Each row comes from the steps of one path. Every step used is in the known rows, and no mark comes twice. Write the path behind each row, first mark first.
In the rows, 128 means zero.
Known rows:
D -> F -> V -> J -> R: [133 153 143 179  74 106 140 136 106 104 129 127  90  75 197 156 126 152
 142 175 146 110 137 126 125 106 113 144 137 108]
C -> D -> F -> V -> H: [172 130 131 146  55 126 166 167 167 126 152 142 132  68 174 134 141 127
 112 189 201 120 151 131 124 132 106 123 121 130]
F -> D: [174  95 148 171 123 163 136 146 155  73 173 133 117  85 174 125 121 150
 124 169 164 129 147 153 133 193  82 144 131  94]
B -> F -> D -> U: [165 105 144 151 106 154 116 178 176  81 161 147  85  92 148 143 108 119
 126 177 141 151 146 180 171 165  98 121 143  80]
R -> H -> V: [160  75 165 145 124 156 160 149 124  79 188 102 133 100 178 132 122 140
 141 210 148 107 166  87 127 168  89 122  90 124]
K -> R -> S: [164 119 171 150 116 138 147 137 120  98 132  82  94  99 155 123 110 138
 127 154 132 117 163 152 146 146 117 121 119  90]
V -> J: [151  99 173 169 113 139 129 137 154 108 169 116 116 103 169 141 109 157
 149 181 156 110 147 113 101 155  88 157 116  82]
J -> R -> S -> V -> F: [151 160 150 139 112 178 153  93 110  59 139  87  97 110 176  83 108 138
  98 157 108 113 145 137 116 150 117 114 131 152]
J -> V: [156 107 160 154  99 147 142 162 147  95 165 137  95  94 188 117  95 134
 137 167 167 122 154 137 134 144  77 133 111 129]
S -> R -> H -> V -> F -> B: [149  98 165 125 120 200 141  99 110  45 166 111 137 101 153 141 114 154
 117 216 150 100 146 110 113 146  84 149 117 178]
H -> R -> S -> V -> F -> B: [170 129 162  93  88 205 138 105 109  65 146 115 112 100 136  97 111 129
  86 167 146  88 153 158 133 160 104 118 116 161]
F -> B: [164 103 172 131 120 168 123 131 127  66 154 124 124  94 166 111 105 160
 117 206 182 113 146 144 153 162  72 142 120 117]
H -> V -> S -> R: [135 104 125 146 113 140 153 132 124  95 151 119 129 106 154 151 126 144
 117 205 149 133 136 145 124 153  90 128 115 103]
R -> S -> V -> F -> D: [175 131 149 141 112 207 144 107 146  61 173 121 112 107 150  86 120 133
 102 143 128 111 136 150 110 184 102 124 133 133]
V -> J -> R -> H: [157  98 181 180 121 127 153 122 124  76 159 100 105  96 209 128 103 155
 138 188 129 105 157 102 110 146 100 152 125 110]
B -> F: [154 110 160 149 108 127 135 143 158  91 155 134 107 113 150 128 100 143
 133 169 161 134 156 131 145 133  91 117 126 103]
B -> F -> V -> H -> R -> J: [179  95 124 160  47 111 153 132 150 152 148 139 115  96 143 144  97 162
 100 178 164 111 150 152 124 115 124  97 105 100]
H -> V -> S -> R -> J: [142  96 131 166  97 142 150 111 105 126 153 108 145 111 142 159 109 163
 104 215 140 119 122 160 116 147  97 135 109 122]
V -> F -> B: [157 115 166 123 108 198 124 123 119  58 151 116 131  88 155 112 105 157
 113 185 187 110 138 131 129 142  68 166 127 146]
K -> R -> J: [170  96 171 176 106 140 148 129  97 132 139  77 112  98 153 150  97 164
 131 165 148 109 154 148 120 144 107 138 111  97]
D -> U: [154 115 149 132 116 173 123 172 157  95 161 114  92  94 158 147 107 124
 131 196 153 138 143 128 164 153  98 143 125  87]
R -> J: [166  99 164 172 106 156 139 116 128 119 168 108 134 105 152 136  93 166
 116 188 157 108 136 133 129 152  92 147 111 121]
K -> R -> H -> V: [167  72 172 149 125 135 171 160  90  91 159  71 112  92 179 143 125 138
 158 190 137 108 183 100 120 161 103 115  89  99]
F -> V: [149 130 140 142 104 141 131 129 138 103 162 129  97  92 174 130 111 162
 133 186 171 108 137  96 149 121 100 133 123  97]
D -> F -> B: [165 120 170 133  96 171 132 153 111  70 143 139 131  86 152 132 123 137
 116 187 193 120 145 159 162 148  73 143 127 142]
J -> R -> S -> V: [158 150 153 147 122 145 152 106 119  68 145  96  90 116 186  83 109 141
 101 177 103 114 154 149 139 169 122  92 123 123]
B -> F -> V -> J -> R -> S: [133 156 154 171  82  76 120 101 136  98 130 125  70 102 181 116  93 159
 126 183  99 104 141 146 142  94 132 105 135 100]
K -> R: [163 104 165 155 119 137 151 153 116 102 135  86  97  94 167 141 115 147
 146 156 159 125 168 133 131 150 101 133 119  80]
V -> S -> R: [147 120 132 143 114 153 145 119 143  95 139 134 118 110 151 146 112 147
 107 174 167 135 127 142 140 136  90 149 148 101]
B -> F -> V -> H -> R: [171 103 117 140  61 108 153 154 166 121 144 149  99  89 156 136 113 144
 112 170 175 125 163 136 133 121 118  90 111  83]

Write each row's path:
[183  91 140 148  66 140 167 172 167 103 153 134  99  84 178 108 104 113
  94 158 149 119 170 180 130 162 109 104  93 126] : J -> V -> H -> R -> S
[159 125 179 145 112 150 136 107 152 105 174 113 104 131 156 104 106 144
 127 174 116  95 144 125 102 167 112 114 111  95] : R -> S -> V -> J
[136 152 154 173  95 101 124  99 126  97 139 108  80  88 199 116 103 163
 123 194 108  96 135 134 133 117 129 130 130  98] : F -> V -> J -> R -> S
[151 147 127 124  49 126 157 164 125 132 140 153 125  60 168 140 140 118
 110 186 207 111 132 138 162 103  97 140 142 135] : C -> D -> F -> V -> S
[152 127 121 126  88 137 138 134 121 112 148 139 106  86 175 122 114 156
 117 182 187 114 124 112 160 109  90 137 135  85] : F -> V -> S
[143 138 162 156  56 111 140 150 152 139 158 144 112  67 171 163 134 133
 145 190 180  95 143 116 118 115 105 150 128 127] : C -> D -> F -> V -> J
[161 102 146 136 120 166 158 111 137  84 157 137 122 111 159 143 110 142
 104 173 163 122 133 108 148 127  91 147 150 120] : V -> S -> R -> H
[132 141 148 176  86  75 124 118 135 103 133 129  74  96 190 133  96 168
 145 185 130 112 145 128 125 100 115 117 137  87] : B -> F -> V -> J -> R
[183  78 135 152  91 151 168 166 163 105 155 119 125  85 166 135 124 137
 106 172 177 132 168 141 111 177  99 125 101  89] : V -> H -> R
[156  89 143 166 125 197 154 115 137  49 182 119 130  93 159 154 129 143
 125 179 133 116 147 116  96 175  93 151 126 155] : S -> R -> H -> V -> F -> D
[169  73 151 158 117 192 160 145 123  55 192 109 139  79 177 127 133 137
 132 180 149 108 153 106 104 182  81 149 108 143] : R -> H -> V -> F -> D
[151  93 156 164 127 132 167 143  97  60 164  83 117  88 211 123 121 147
 132 218 123 113 171 106 130 168 103 117  98 133] : J -> R -> H -> V
[157 111 174 149 116 151 141 123 149 110 178 115 109 126 167 121 111 152
 148 175 143 104 149 104  84 170  95 126 110  80] : S -> V -> J
[159  83 168 143 112 168 173 151  84  82 157  62 118  86 168 144 126 135
 154 169 143 106 174  83  98 142  97 137  97 129] : K -> R -> H -> V -> F
[146 132 122 154  84 141 134  80 118 138 142 138 116 106 144 155  96 178
  95 192 160 106 101 138 143  96 108 145 143 110] : F -> V -> S -> R -> J
[160  82 173 116 112 198 145 129  94  48 177 100 146  88 168 114 118 147
 125 216 165  94 153  99 122 154  71 147  98 168] : R -> H -> V -> F -> B
[147 124 165 167  90  87 137 112 128  92 149 129  78  98 201 130  95 161
 143 185 126 100 150  96 133  91 118 116 136 108] : B -> F -> V -> J -> R -> H
[190  88 135 133  94 161 178 153 157 106 163 117 118 108 166 115 126 133
 108 166 164 122 173 132  95 192 107  93  95  88] : S -> V -> H -> R
[149 148 146 143  64 129 147 157 141 122 151 145 114  66 166 151 137 127
 128 188 191 107 148 124 151 115 103 134 131 150] : C -> D -> F -> V
[164 107 164 162 127 144 160 128 116  60 154 100 105  92 206 117 107 148
 120 186 139 116 160 104 146 149 100 135 129 133] : J -> R -> H
[163 109 154 142  98 151 145 139 142  97 153 119 107  87 150 132 115 127
 102 169 138 110 162 154 157 156 113 124 114 120] : H -> R -> S
[156 100 134 156 115 187 153 166 106  41 165  87 100  60 200 139 128 116
 125 206 108 129 152 137 133 178 107 146 122 138] : J -> R -> H -> V -> F -> D -> U
[171  93 155 160  69 128 162 157  80 144 127 104  99  88 176 127  87 141
 122 150 164 113 142 180 135 120  89 136 113 109] : K -> R -> J -> V -> S
[174 116 112 145  51 140 170 174 137 122 140 147 115  69 161 158 140 128
 110 163 191 122 155 137 131 127 113 117 114 108] : D -> F -> V -> H -> R
[169  84 135 150  48 140 159 158 105 145 147 139 113  76 170 135  91 129
  99 162 172 106 142 183 142 129  86 140 106 139] : H -> R -> J -> V -> S
[145 100 159 125 108 187 130 135  99  57 160  99 142  84 159 119 120 154
 125 217 171 108 148 131 112 161  69 147  96 149] : H -> V -> F -> B
[162 114 137 146  86 202 125 185 156  76 168 141  78  66 176 133 102 107
 132 153 154 137 134 166 138 157  81 161 136 132] : J -> V -> F -> D -> U
[169 104 141 151 120 181 121 175 163  79 170 130  93  79 162 142 117 125
 124 186 148 141 141 163 162 188  97 146 135  78] : F -> D -> U
[145 123 150 174  83 184 138  99 133 110 153 131 108 106 151 153  78 154
 114 153 145 110 124 150  95 111  90 164 129 184] : S -> R -> J -> V -> F
[173 117 123 136  58 109 149 139 168 115 143 147  95  95 145 118 110 134
  93 169 145 118 159 155 150 116 135  78 114  97] : B -> F -> V -> H -> R -> S
[152  98 134 147 121 214 140 143 146  56 178 116 107  85 152 173 126 117
 127 196 116 128 140 130 125 171 106 153 132 140] : S -> R -> H -> V -> F -> D -> U
[170  99 150 169 112 137 131 149 164  73 164 151 107  98 156 122 112 144
 126 159 157 138 153 169 141 171  87 118 136  96] : B -> F -> D
[186  80 151 178  74 145 159 149 154 129 167 125 125 102 181 110  84 154
 107 176 168 117 142 160  99 156  86 128  90 127] : R -> J -> V -> H
[152  90 138 149 112 126 178 149  80  67 150  90 128  85 211 114 125 138
 114 214 138 120 156 120 142 156  92 122 108 122] : J -> R -> H -> V -> S
[161  72 146 129 108 149 170 157 104  89 175 110 142  96 178 120 126 133
 123 207 163 115 150 100 139 155  80 127 100 112] : R -> H -> V -> S
[155  92 137 165 112 182 145 150 129  64 179 108 133  76 166 130 135 143
 134 182 152 123 148 140  94 191  80 148 107 122] : H -> V -> F -> D
[166 140 172 100 108 211 130  92 117  54 156 111 122 118 142  74 103 144
  93 178 147  95 137 141 130 156  92 121 123 156] : R -> S -> V -> F -> B
[158 114 167 123  87 189 126 142 118  63 154 135 109  80 178 102  90 142
 119 171 187 108 142 149 129 131  59 159 119 172] : J -> V -> F -> B
[139 124 156 156  85  99 116 126 158 121 159 147  87 107 159 141  98 164
 154 179 152 107 140 107 123  98 104 121 128  79] : B -> F -> V -> J
